What can hang from each mark
H: B
C: B
B: A L T
Z: H
A: B
G: B
S: B
L: B
T: B Z
D: Z

Known rows, with every way that one mark hangs from another
[H [B A L T]]: [ 0.56 -0.65  0.33 -0.18 -0.30  0.13 -0.48  0.45  0.37 -0.03  0.08  0.37
 -0.28  0.12 -0.26  0.22 -0.05 -0.47  0.31 -0.15]
[S [B A L [T Z]]]: [ 0.47 -0.87  0.56  0.08 -0.57 -0.04 -0.28  0.20  0.53  0.18  0.03  0.05
  0.07  0.13 -0.45  0.38 -0.28 -0.52  0.30  0.05]
[B A L [T Z]]: [ 0.52 -0.74  0.32  0.22 -0.61  0.11 -0.33  0.12  0.49  0.07  0.15  0.21
 -0.06  0.13 -0.31  0.27 -0.20 -0.41  0.39 -0.05]
[G B]: [ 0.34 -0.33 -0.01 -0.26 -0.13  0.13 -0.14  0.10  0.23  0.31  0.21 -0.11
 -0.02  0.17 -0.30  0.18 -0.39 -0.20  0.13  0.06]
[L [B A [T [Z H]]]]: [ 0.33 -0.79  0.44  0.43 -0.54  0.10 -0.30 -0.11  0.54  0.26  0.15 -0.14
  0.25  0.43 -0.48  0.12 -0.13 -0.36  0.26  0.01]
[G [B A]]: [ 0.21 -0.49 -0.01 -0.16 -0.17  0.23 -0.16  0.12  0.42  0.04  0.33  0.09
 -0.14  0.22 -0.32  0.12 -0.39 -0.15  0.19  0.24]
[A [B L T]]: [ 0.83 -0.44  0.33 -0.12 -0.39 -0.05 -0.35  0.36  0.32  0.15  0.06  0.17
 -0.17  0.10 -0.12  0.17 -0.07 -0.55  0.17 -0.20]
[D Z]: [ 0.44 -0.27  0.07  0.02 -0.30 -0.16 -0.15  0.10  0.30  0.31  0.44 -0.04
  0.03  0.12 -0.47  0.21 -0.27 -0.05  0.16 -0.09]
[T B [Z H]]: [ 0.21 -0.59  0.15  0.33 -0.28 -0.13 -0.39  0.01  0.17  0.62  0.49 -0.30
  0.27  0.39 -0.56  0.13 -0.08 -0.18  0.09 -0.06]
[G [B A L [T Z]]]: [ 0.48 -0.64  0.27 -0.06 -0.50  0.32 -0.32  0.11  0.53  0.11  0.01  0.23
  0.00  0.09 -0.29  0.30 -0.38 -0.42  0.46 -0.11]
[A [B L [T [Z H]]]]: [ 0.65 -0.51  0.43  0.20 -0.42 -0.01 -0.62  0.17  0.43  0.31 -0.02  0.10
  0.17  0.16 -0.33  0.36 -0.03 -0.59  0.28 -0.34]
[Z H]: [ 0.34 -0.37  0.09  0.22 -0.10 -0.09 -0.36 -0.05  0.23  0.35  0.24 -0.02
  0.06  0.25 -0.30  0.29 -0.20 -0.24  0.12 -0.03]
[A B]: [ 0.41 -0.42  0.10 -0.07 -0.21 -0.12 -0.27  0.29  0.31  0.15  0.42 -0.13
 -0.11  0.25 -0.36  0.05 -0.09 -0.27 -0.04  0.17]
[C [B L T]]: [ 0.72 -0.56  0.36 -0.18 -0.26  0.01 -0.37  0.29  0.19  0.45  0.04  0.27
 -0.14 -0.09 -0.08  0.29 -0.19 -0.45  0.37 -0.36]
[C [B A L [T Z]]]: [ 0.47 -0.86  0.43  0.05 -0.46  0.16 -0.44  0.22  0.49  0.25  0.18  0.33
 -0.04 -0.02 -0.32  0.31 -0.19 -0.37  0.47 -0.20]
[A [B [T Z]]]: [ 0.51 -0.52  0.26  0.08 -0.50 -0.10 -0.42  0.27  0.40  0.15  0.23 -0.19
  0.09  0.25 -0.46  0.15 -0.04 -0.40  0.17 -0.01]
[C [B A L]]: [ 0.37 -0.77  0.26 -0.11 -0.18  0.13 -0.31  0.25  0.37  0.25  0.37  0.40
 -0.24  0.00 -0.24  0.19 -0.25 -0.23  0.26 -0.03]
[D [Z [H B]]]: [ 0.30 -0.25  0.23 -0.07 -0.05 -0.10 -0.59  0.24  0.29  0.39  0.27  0.03
  0.16  0.18 -0.64  0.35 -0.09 -0.14  0.16 -0.33]
[S B]: [ 0.32 -0.56  0.27 -0.11 -0.20 -0.26 -0.13  0.16  0.24  0.37  0.21 -0.30
  0.04  0.21 -0.47  0.26 -0.30 -0.30 -0.01  0.22]
[S [B A T]]: [ 0.41 -0.69  0.37  0.02 -0.37 -0.14 -0.18  0.21  0.44  0.04  0.13  0.00
 -0.08  0.23 -0.35  0.25 -0.26 -0.43  0.22  0.22]
[A [B T]]: [ 0.65 -0.39  0.20 -0.05 -0.34 -0.13 -0.32  0.33  0.32  0.08  0.20 -0.04
 -0.12  0.22 -0.24  0.10 -0.05 -0.44  0.14 -0.03]
[L [B A [T Z]]]: [ 0.37 -0.83  0.37  0.25 -0.67  0.09 -0.13  0.02  0.50  0.17  0.26 -0.22
  0.11  0.37 -0.49  0.00 -0.17 -0.30  0.21  0.16]
[H [B A L]]: [ 0.34 -0.68  0.25 -0.21 -0.19  0.14 -0.42  0.40  0.38  0.04  0.30  0.28
 -0.25  0.14 -0.40  0.16 -0.11 -0.29  0.14  0.04]

Rows
[ 0.25 -0.72  0.27  0.00 -0.43  0.10 -0.54  0.36  0.46 -0.03  0.24  0.01
  0.00  0.25 -0.61  0.21 -0.03 -0.32  0.31  0.02]
[H [B A [T Z]]]
[ 0.59 -0.67  0.43 -0.04 -0.42  0.04 -0.46  0.21  0.30  0.52  0.06  0.13
  0.07 -0.07 -0.32  0.37 -0.19 -0.42  0.41 -0.36]
[C [B L [T Z]]]
[ 0.49 -0.71  0.32  0.12 -0.50  0.05 -0.04  0.07  0.42  0.10  0.23 -0.08
 -0.11  0.37 -0.27 -0.08 -0.15 -0.33  0.16  0.16]
[L [B A T]]
[ 0.66 -0.61  0.25  0.08 -0.45  0.08 -0.25  0.18  0.41  0.01  0.11  0.39
 -0.26  0.11 -0.09  0.20 -0.21 -0.44  0.35 -0.04]
[B A L T]
[ 0.44 -0.46  0.25  0.37 -0.38 -0.08 -0.49 -0.07  0.33  0.34  0.05 -0.10
  0.27  0.24 -0.40  0.39 -0.16 -0.38  0.33 -0.21]
[B [T [Z H]]]
[ 0.46 -0.38  0.26 -0.04 -0.09 -0.06 -0.64  0.27  0.19  0.27 -0.03  0.06
  0.03  0.23 -0.35  0.33 -0.01 -0.44  0.26 -0.30]
[Z [H [B T]]]
[ 0.32 -0.62  0.25  0.48 -0.43  0.04 -0.50 -0.05  0.52  0.09  0.17  0.10
  0.13  0.29 -0.42  0.33 -0.16 -0.34  0.38 -0.04]
[B A [T [Z H]]]
[ 0.68 -0.48  0.34 -0.28 -0.26  0.02 -0.48  0.44  0.17  0.24 -0.04  0.17
 -0.17  0.06 -0.24  0.28 -0.05 -0.50  0.25 -0.32]
[H [B L T]]
[ 0.29 -0.79  0.30  0.12 -0.42  0.09 -0.43  0.20  0.48  0.18  0.32  0.11
  0.02  0.10 -0.44  0.24 -0.17 -0.24  0.41 -0.04]
[C [B A [T Z]]]
[ 0.43 -0.76  0.41 -0.04 -0.48  0.16 -0.56  0.39  0.47  0.04  0.11  0.21
 -0.07  0.13 -0.49  0.28 -0.05 -0.43  0.35 -0.15]
[H [B A L [T Z]]]
[ 0.60 -0.70  0.55 -0.01 -0.54 -0.16 -0.30  0.18  0.33  0.44 -0.11 -0.16
  0.19  0.07 -0.46  0.44 -0.27 -0.57  0.24 -0.10]
[S [B L [T Z]]]
[ 0.61 -0.48  0.27 -0.17 -0.46  0.22 -0.32  0.11  0.34  0.36 -0.12  0.04
  0.12  0.04 -0.27  0.37 -0.37 -0.46  0.38 -0.28]
[G [B L [T Z]]]
[ 0.29 -0.87  0.23  0.16 -0.49  0.06 -0.23  0.18  0.37  0.33  0.60  0.00
 -0.04  0.28 -0.47  0.02 -0.13 -0.21  0.15  0.09]
[T [B A L] Z]
[ 0.53 -0.60  0.40 -0.01 -0.19  0.14 -0.66  0.33  0.41  0.07 -0.04  0.46
 -0.14  0.17 -0.25  0.33 -0.04 -0.52  0.35 -0.30]
[Z [H [B A L T]]]
[ 0.49 -0.69  0.38  0.41 -0.47  0.11 -0.51 -0.02  0.53  0.16  0.04  0.32
  0.08  0.17 -0.31  0.40 -0.18 -0.47  0.44 -0.20]
[B A L [T [Z H]]]
[ 0.49 -0.45  0.31  0.28 -0.38 -0.09 -0.60  0.15  0.45  0.24  0.12 -0.10
  0.22  0.29 -0.44  0.29 -0.03 -0.46  0.23 -0.17]
[A [B [T [Z H]]]]
[ 0.34 -0.67  0.20  0.29 -0.56  0.04 -0.31  0.08  0.48  0.00  0.29  0.02
  0.01  0.24 -0.44  0.20 -0.18 -0.28  0.33  0.12]
[B A [T Z]]
[ 0.42 -0.69  0.22  0.07 -0.46 -0.07 -0.22  0.16  0.16  0.60  0.46 -0.17
  0.09  0.23 -0.45  0.08 -0.12 -0.25  0.08 -0.08]
[T [B L] Z]
[ 0.08 -0.77  0.16  0.43 -0.32  0.00 -0.39  0.02  0.39  0.36  0.63 -0.10
  0.16  0.44 -0.57  0.07 -0.08 -0.13  0.15  0.10]
[T [B A] [Z H]]
[ 0.47 -0.67  0.37  0.14 -0.62 -0.02 -0.13  0.00  0.31  0.43  0.15 -0.43
  0.23  0.33 -0.47  0.06 -0.15 -0.34  0.15 -0.01]
[L [B [T Z]]]
[ 0.11 -0.81  0.11  0.24 -0.45  0.00 -0.21  0.15  0.35  0.26  0.74 -0.19
  0.02  0.40 -0.58 -0.06 -0.11 -0.08  0.10  0.26]
[T [B A] Z]
[ 0.59 -0.74  0.37 -0.08 -0.31  0.13 -0.37  0.29  0.40  0.20  0.15  0.48
 -0.26 -0.04 -0.11  0.23 -0.20 -0.40  0.42 -0.21]
[C [B A L T]]
[ 0.39 -0.61  0.21 -0.13 -0.26  0.06 -0.44  0.43  0.37 -0.09  0.21  0.16
 -0.22  0.23 -0.37  0.15 -0.04 -0.35  0.27  0.01]
[H [B A T]]
